Each row was made from one walk, in order. Every step used is in the known rows, and no mark comes twice. Write each row's walk.
Known rows:
X-N: [-45 -11   0  -6  -3   4  -6  -7  -4   0  -9   7   1  -1  -9  -3   1  10
  -2   0]
M-V: [-2 10 -3 -7  1 10  6  5  7  3 -8 -7  5 -2 -1 -4  4  1  1  1]
V-P-N-X: [-10  -6  -3 -15   4  -1   4   3 -12   1  -3  14 -20  10   3 -20 -12 -14
  -6   6]
Y-V: [-23   2  -8  23  -3  10   1   2   5   8  -9  -3   7 -14 -12   2   7   0
  -4   1]
M-V-X: [ 21   5   2  -3   3   6   7   6   5   0   5  15   2   1  -7 -12   5   6
  -1   2]
M-N: [ 1 20 -1 10  0  2 -4 -7  1  2 -6 -6 20 -3  1  8 12  1  1 -1]
V-P: [-19  15   0   6   3   6   3   2  -2   3 -10   1  -7   1 -12  10   2  -8
  -3  13]
N-P: [  6   7  -4  -1   6  -8  -1  -1  -5  -1  -9  -5 -10  -2  -4  19   1   8
   6   6]
M-V-X-N: [-23 -10   5 -21   0  10   3   1   4  -2  -1  23  -6   1  -5 -20  -2   9
  -4  -4]
X-N-M: [-27  -7   4  -7  -6  -9 -11 -12  -8   1  -3  -9   3  -2 -11  -6   7   0
   2  -2]
Y-V-X: [ -1  -3  -3  25  -2   5   1   4   2   4   4  18   5 -11 -18  -5   7   5
  -7   3]
V-M-N-X: [ 14  -6   5 -10  -4   0   1  -3   1  -9   4  -1  14   5  15  28  -8   3
  -4  -5]
M-N-X-V-P: [  9  -2   1  -2   6  -6   5  -4   4   2  -4   7  -5   8   2  35   3 -14
 -18   2]
N-M-V-X: [ 38   8   6  -4  -1  -7   2   1   1   0  11  -2   5  -1 -10 -16  11  -3
   3   0]
V-M-N: [  3  10   4  11  -6   8  -2  -2   2  -6   0 -17  24  -4  12  18   0   5
   6  -3]
M-N-X-V: [ 28 -11  -2   2   3 -12  -1  -7   2   1   3   6   9   6   4  27  10   0
 -14  -5]
V-M: [  2  -5   2  12  -5   7  -1   2  -3  -6   3 -11  13  -2   0  14  -4  12
   6   4]
N-P-V: [ 29   9  -3   9   7 -17  -5   1   2   0   1  -9  -8   2   1  34   1   9
  11   5]
M-N-P-V: [ 30  25  -2   9   7 -16  -6  -4   7   0  -1 -16   4   1  12  37   5   3
  11  -2]

Which walk is each row?
[-31  -9  -9  -3   0   9   7   7  -3   7  -8  10 -23  -2   2 -22 -12 -20
 -11   1]	Y-V-P-N-X
[-29  -3   3 -24  -6   0  -2  -6   3   2  -9 -16   0  -4  -2 -15   4  -4
   3  -8]	X-N-M-V
[-18  -7   3 -32   6   2   5   1   4  -5  -7  17 -25   0   1  -4 -10  11
   1  -4]	M-V-X-N-P
[-21   9  -5   6   1   8   0   4 -10   4  -6  -2 -11   2   1 -30  -4 -11
   3   8]	V-P-N
[ -4 -13   9  -3  -4 -12 -11 -10 -11  -3  10  12   1   1 -18 -14   7   5
   0  -1]	V-X-N-M
[-24  10  -7  17  -5   3  -1   2  -5  10  -6 -23  -9 -11  -3 -36   1 -27
   3   2]	Y-V-P-N-M
[ 26 -41  -3   3  -3  -6  -1   4  -8  -6  17  -1  -1   9  16  -7 -13   7
  -3  -3]	P-N-X-V-M
[40 -5  6  0 -2 -9 -3 -1  7 -8 15 -6 17  9 19 43 -8  4  1 -7]	P-V-M-N-X
[-23  15  -5 -12   2  17   9  10   1   6 -11  -9 -13   1   9 -39  -8 -17
   4   3]	M-V-P-N
[-11  -1  -4 -32   5   9  12  10  -1   2  -8   7 -26   9  13 -28 -15 -19
  -6   0]	M-V-P-N-X
[-20  20  -1 -11   4  16  12   8   9   5 -15  -6 -10  -1  -3   2  -1 -13
  -2   7]	M-V-P
[-22 -16   6  -3   0  -1  -6  -5  -6  -4   4  29   0   3 -15 -10   1  14
  -5   1]	V-X-N
[-20   8  -2  24  -9  17   2   1  10   0  -6 -21  22 -16  11  14   0   0
   1  -8]	Y-V-M-N
[-12  12  -4  12  -3   8   4   2   9  -4 -11 -25   3 -16  17  29  -9   1
   6  -8]	Y-V-M-N-P
[ 44   2   4  23   4 -13  -7   2   1   0  21  16  10   5 -13  12   9  12
   3   6]	P-V-X
[ 16  13   1  -8  -3  -2   2   0   3   4  -2 -23   8  -4  -3  -9  11  -9
   5  -2]	N-M-V
[-16 -12   3 -14   5  -9  -4  -5  -7  -7  -1  24 -21   1  -8   5  -7  17
   1   1]	V-X-N-P
[ 26  11   4  22  -4  -1  -6  -1   9  -4  12 -23  27   1  16  33   0   6
  10  -4]	P-V-M-N
[  0 -15   6   7   1  -9 -10  -3   0  -2  15  23   1   7 -10   6   1  15
   0   0]	P-V-X-N
[ 35   4   2  -6  -2  -5  -1   3  -7   1  15  -5   2   1   4 -58   4  -7
   9  -4]	P-N-M-V-X
[ 22 -31  -8   2   2 -13  -2   0  -9   2  10  10  -6  10   4 -15   0   2
  -8  -2]	P-N-X-V
